What can hang from each mark:
q278: q823
q890: q87 q357
q823: q278 q291
q790: q538
q357: q225 q890
q225: q87 q357
q291: q823
q87: q225 q538 q823 q890

Each row was made from one small tree. The marks that hang from a mark follow it in brackets, in the order of their numbers. Every link used is in the known rows. Write each row's tree.
Known rows:
q225[q357[q890[q87]]]: [-0.14 -0.72 -0.32 -1.37 -2.56 -1.52  0.13  1.03 -1.37  0.06 -1.66  1.14
 -2.26 -0.46 -1.01  0.63 -1.76  0.50  1.14  0.18  4.07 -2.76]
q87[q538 q823[q278] q890]: [-0.33  0.28 -0.82 -1.32  1.51 -3.29  1.62  0.51  0.07 -0.95 -0.97  0.94
  0.10  3.06  1.38  1.42  1.55  3.27 -0.34 -3.67  1.79 -4.47]
q225[q87[q823] q357]: [-1.12 -2.07  1.84  0.05 -2.67 -1.00 -0.33  2.17 -3.15 -0.91 -0.45  1.00
 -1.19  0.99 -0.33  0.36 -0.56  2.09  0.98 -2.36  3.89 -3.17]
q357[q225[q87[q823]]]: [-1.18 -1.47  1.28 -1.71 -0.57 -3.60  0.41  0.78 -2.71 -1.08 -0.24 -1.27
 -0.27  0.57  0.16 -0.04  0.17  0.78  1.20 -1.77  3.43 -3.11]
q225[q87 q357[q890]]: [-0.41 -0.86  0.65 -1.34 -3.92 -1.02 -0.27  1.03 -2.38  0.17 -0.79  0.04
 -1.72 -0.35 -0.90 -1.08 -1.44  0.73  1.01 -0.19  4.28 -2.34]
q357[q225]: [-0.42 -0.39  0.20 -2.40  0.43 -3.57 -0.43  0.48 -2.22  0.23 -1.32 -0.23
 -0.39  0.23 -0.74 -1.73  0.60  0.06  1.46 -0.56  3.39 -2.65]
q823[q278 q291]: [ 0.94  1.01 -0.01 -2.91  0.01 -4.46 -2.02  1.16  0.57  0.77  1.04  2.93
  0.82 -1.06 -0.89 -1.54  1.15  2.24 -0.03 -0.31  2.05 -2.74]
q87[q225 q538 q823[q278] q890]: [-0.53  0.77 -1.15 -0.32  2.62 -2.84  1.91  1.04 -0.03  0.00 -0.93 -0.33
 -0.67  3.93  1.44  1.91  2.39  1.53 -1.29 -4.24  2.01 -4.52]
q87[q225[q357[q890]] q538]: [ 0.05  0.38 -0.49 -0.68 -0.93 -1.12  0.95  1.26 -2.74  1.25 -1.56 -0.66
 -2.05  2.85 -0.06  0.10  0.57 -0.82 -0.15 -1.58  4.31 -3.75]
q225[q87[q538 q890]]: [-1.42 -0.77  0.07  0.00 -0.38 -1.02  1.25  1.43 -0.24 -1.31 -0.72 -0.07
 -2.03  2.71  0.79  0.13 -1.00  2.31  0.86 -3.15  1.66 -4.15]
q225[q87]: [-1.17 -1.62  0.96 -0.79 -1.39 -1.35 -0.90  1.86 -1.37 -0.38 -0.05  0.71
 -1.56 -0.21 -0.54 -1.67 -0.90  1.29  0.93 -1.12  2.85 -2.54]
q890[q87 q357]: [-0.28 -2.21 -0.17 -0.16 -0.33 -0.33 -0.56  2.28 -0.31 -0.91 -0.76  2.76
 -2.40  0.11 -1.00  0.66 -1.62  1.81  0.95 -1.41  2.96 -3.60]
q278[q823[q291]]: [ 0.42  0.48  1.35 -2.58 -0.29 -4.23 -1.81  1.66 -1.05 -0.17  1.52  1.91
  1.18 -0.30 -0.32 -2.06  1.25  1.00  1.15 -1.07  2.11 -3.69]
q790[q538]: [ 0.25 -0.80  0.52 -1.20  0.60 -2.24 -0.92  0.94 -1.36  0.17 -0.19  0.37
 -1.49  0.68 -0.51 -1.56  0.83  0.58  0.52  0.66  2.32 -3.07]
q87[q225 q538 q823 q890]: [-1.17 -0.26 -0.22  0.96  2.98 -2.16  1.97  1.58 -1.39 -0.83 -1.27 -1.04
 -1.66  4.70  1.91  1.99  1.90  0.81 -0.65 -4.48  1.98 -5.17]
q278[q823]: [-0.38 -0.46  0.94 -2.13 -0.38 -2.63 -0.96  1.53 -2.01 -0.14  0.04  0.93
  0.17  0.19 -0.27 -2.47  0.88  0.60  1.37 -1.50  2.97 -3.07]
q87[q890]: [-0.80 -0.36 -0.10 -0.29  1.18 -2.04  0.02  1.03 -0.42 -0.56 -1.47  0.79
 -1.63  1.20  0.20 -0.89  0.37  1.61  0.64 -1.75  1.94 -3.26]
q225[q87[q823]]: [-1.35 -2.12  1.52 -0.45 -0.66 -2.22 -0.24  1.74 -2.03 -1.20  0.11  0.29
 -0.86  0.48  0.39 -0.17  0.04  1.74  0.47 -2.16  2.81 -3.41]
q823[q278]: [ 0.13  0.02 -0.49 -2.40 -0.12 -2.91 -1.19  1.04 -0.27  0.76 -0.50  1.92
 -0.06 -0.54 -0.92 -1.90  0.81  1.76  0.20 -0.74  2.89 -2.18]
q890[q357]: [ 0.18 -1.72  0.26 -0.43  0.03 -0.57 -1.17  1.97 -1.47 -0.34 -0.70  2.41
 -1.42  0.62 -0.79 -1.22  0.02  1.64  0.50 -1.46  3.20 -3.50]
q291[q823]: [ 1.07 -1.22  0.84 -0.81 -0.80 -1.51 -1.54  1.90 -1.52  0.03  0.47  1.84
 -0.53 -0.28 -0.08 -1.11  0.38  0.89  1.29 -0.36  3.01 -2.75]
q225[q87[q823] q357[q890]]: [-0.54 -1.43  1.19 -1.00 -3.24 -1.87  0.45  0.92 -2.96 -0.65 -0.52 -0.35
 -1.08  0.36  0.09  0.43 -0.56  1.13  0.55 -1.22  4.37 -3.14]

Which tree is each row?
[-0.20  0.11 -1.28 -3.24 -0.32 -3.92  2.05 -0.32 -0.85 -0.36 -1.53 -1.25
 -1.34  0.99  0.11  1.05 -0.94 -0.42  1.30 -0.42  3.46 -3.84]
q357[q225 q890[q87[q538]]]
[ 0.14 -0.14  1.13 -2.27 -1.09 -4.48 -1.28  1.38  0.14 -0.52  1.98  1.84
  1.03 -0.73 -0.10  0.14  0.74  3.03 -0.27 -1.54  2.10 -3.24]
q225[q87[q823[q278 q291]]]
[-0.29 -1.90 -0.27 -1.16  0.55 -2.35  1.77  1.28 -1.71 -1.81 -0.98  0.72
 -1.09  2.83  0.28  3.15 -0.61  1.68  1.17 -3.16  3.32 -5.26]
q890[q87[q538 q823] q357[q225]]
[-0.42 -1.69 -0.48  0.84  0.72  0.09 -0.45  2.92 -0.52  0.01 -0.71  1.52
 -3.09  1.05 -1.01  1.11 -0.90  0.17  0.04 -1.91  3.20 -3.52]
q890[q87[q225] q357]
[-0.45 -1.52 -0.81  0.79  0.93  0.32  0.65  2.92 -0.57 -0.25 -0.78  1.37
 -3.08  3.02 -0.30  1.99 -0.92  0.57 -0.05 -3.03  2.95 -4.69]
q890[q87[q225 q538] q357]
[-0.38 -0.71  0.32 -1.33 -3.71 -0.70  0.91  1.08 -2.34 -0.17 -0.85 -0.05
 -1.74  1.59 -0.23 -0.17 -1.50  1.08  0.87 -1.27  4.07 -3.46]
q225[q87[q538] q357[q890]]
[-0.37 -0.54 -0.59  1.41  1.87 -0.09  0.00  2.08 -0.54 -0.14 -1.22  0.65
 -2.61  2.52 -0.07  0.17  0.62  0.66 -0.51 -2.92  2.60 -4.01]
q87[q225 q890[q357]]
[-1.04  0.25 -0.70  0.63  2.33 -1.35  1.25  1.61 -0.60 -0.02 -1.41 -0.64
 -2.26  4.04  0.97  0.46  1.05  0.33 -0.26 -3.43  1.89 -4.43]
q87[q225 q538 q890]
[-0.18 -0.88 -0.35 -0.58  1.75 -2.48  2.26  0.43 -1.75 -1.92 -1.50 -0.19
 -0.70  4.32  1.23  2.26  0.99  2.28  0.65 -4.12  2.72 -5.63]
q87[q538 q823 q890[q357[q225]]]
[-0.16 -0.15  0.05 -0.48 -0.34 -1.91  1.65  1.17 -3.48  0.35 -1.29 -1.07
 -1.33  3.55  0.90  1.63  1.54 -0.37 -0.56 -2.59  4.34 -4.58]
q87[q225[q357[q890]] q538 q823]
[-0.51 -0.41  0.41 -0.16  2.01 -3.61  0.61  2.40 -0.39 -0.72  0.73  0.80
 -1.15  2.77  0.96  3.30  0.79  0.79 -0.28 -2.95  1.74 -5.42]
q890[q87[q225 q538 q823[q291]]]
[-0.59 -0.23 -0.98 -0.91  0.51 -2.37  0.44  1.20 -0.42  0.70 -1.03 -0.83
 -2.54 -0.03 -0.27  0.54 -0.40 -1.51 -0.22 -0.24  3.25 -2.85]
q357[q890[q87[q225]]]
[-0.21 -2.03  0.16 -1.09  0.47 -2.58  0.66  1.27 -1.71 -1.47 -0.88  0.93
 -1.16  0.93 -0.37  2.29 -0.52  1.33  1.20 -2.04  3.57 -4.05]
q890[q87[q823] q357[q225]]
[-0.32 -0.62 -0.37 -2.85  0.19 -5.07  1.62 -0.57 -1.53 -0.87 -1.22 -1.40
 -0.67 -0.16  0.33  1.68 -0.05 -0.33  0.94 -0.30  3.74 -3.41]
q357[q225 q890[q87[q823]]]
[-0.79 -1.44 -0.15  0.71 -0.73  0.67  1.07  1.92 -0.16 -1.75 -0.57  1.05
 -2.45  3.23  0.43  0.77 -1.45  3.10  0.54 -3.71  2.03 -4.76]
q225[q87[q538 q890[q357]]]
[-1.02 -0.82  0.06  0.69 -0.94 -0.22 -0.47  2.82 -1.82  0.68 -1.46  1.10
 -3.03  1.02 -1.27  1.11 -1.07 -0.13  0.70 -1.43  3.73 -2.78]
q890[q87[q225[q357]]]
[ 0.53  1.23 -0.35 -1.83  1.54 -4.94  0.82  0.58  1.09 -0.94  0.55  1.79
  1.00  2.61  1.37  1.83  1.89  3.69 -0.55 -3.34  0.96 -5.11]
q87[q538 q823[q278 q291] q890]
[-0.54 -1.23 -0.10 -1.62  0.16 -3.67  0.99  0.44 -0.87 -0.98 -0.83  0.04
 -1.21 -0.22  0.57  1.62 -0.14  0.54  0.34 -0.62  3.10 -3.68]
q357[q890[q87[q823]]]
[-1.43 -0.79  0.69 -0.82  0.10 -3.47  1.42  0.30 -1.58 -1.71 -0.82 -1.79
 -0.85  1.54  0.74  0.84  0.09  1.41  1.04 -2.75  2.53 -3.55]
q357[q225[q87[q823 q890]]]
[-1.14 -0.84 -0.62  0.06  1.25 -1.24  0.83  2.54 -0.61  0.13 -0.95  0.30
 -2.71  2.42  0.00  1.44 -0.44 -0.11  0.23 -2.46  2.57 -4.07]
q890[q87[q225 q538]]
[-1.06 -0.25  0.09  1.36  1.02 -0.93  1.88  1.91 -2.57 -0.50 -1.82 -0.35
 -1.98  5.12  1.20  2.57  1.39  1.17 -0.14 -4.64  2.95 -5.02]
q87[q225[q357] q538 q823 q890]
[-1.46 -1.27  0.94  0.80 -1.80 -0.58  1.80  1.77 -2.20 -1.87 -1.11  0.28
 -1.71  3.88  1.10  2.19 -0.70  3.12  0.89 -4.32  2.76 -4.75]
q225[q87[q538 q823 q890] q357]
[-1.29 -0.69  0.38  0.52 -2.39  0.26  1.09  1.81 -1.36 -1.09 -1.35  0.61
 -2.45  3.14  0.12  0.70 -1.62  2.71  1.22 -3.26  2.72 -4.03]
q225[q87[q538 q890] q357]
[-0.65 -2.04 -0.32  1.07  1.57 -0.45  1.39  2.87 -1.25 -1.04 -0.58  0.93
 -2.43  3.71  0.64  3.52 -0.02  1.01 -0.42 -4.02  2.99 -5.41]
q890[q87[q225 q538 q823] q357]
[-0.58 -2.19  0.10  1.14  1.39 -0.71  0.19  2.71 -1.21 -0.70 -0.48  1.08
 -2.44  1.74 -0.02  2.64  0.07  0.65 -0.41 -2.92  3.29 -4.27]
q890[q87[q225 q823] q357]
[-0.37 -1.58  0.52 -1.27 -1.64 -1.14 -0.47  1.34 -1.93 -0.72 -0.28  0.26
 -1.28  0.32 -1.14 -0.96 -1.20  1.06  1.32 -1.40  3.73 -2.91]
q890[q357[q225[q87]]]
[-0.50 -1.10  0.04  1.73  2.48 -0.89  0.78  1.92 -1.26 -0.94 -0.97  0.26
 -2.04  3.26  0.90  1.81  1.58  1.12 -0.88 -3.94  2.60 -4.69]
q87[q225 q823 q890[q357]]
[-0.76 -1.62  0.22  0.91 -0.89  0.31 -0.04  1.86 -0.15 -1.42 -0.51  1.20
 -2.38  1.31 -0.28 -0.08 -1.43  2.67  0.62 -2.66  2.33 -3.66]
q225[q87[q890[q357]]]
[-0.07 -0.92 -0.04 -0.47  1.49 -2.69  1.19  0.40 -1.71 -1.69 -1.46  0.01
 -0.69  2.38  0.53  1.31  1.03  1.84  0.62 -3.04  2.95 -4.44]
q87[q823 q890[q357[q225]]]
[-0.96 -1.34  1.05 -0.35 -3.17  0.19  0.12  2.32 -2.60 -0.49 -0.70  1.22
 -1.81  2.14 -0.60 -0.30 -1.60  2.09  1.39 -2.41  3.56 -3.54]
q225[q87[q538] q357]
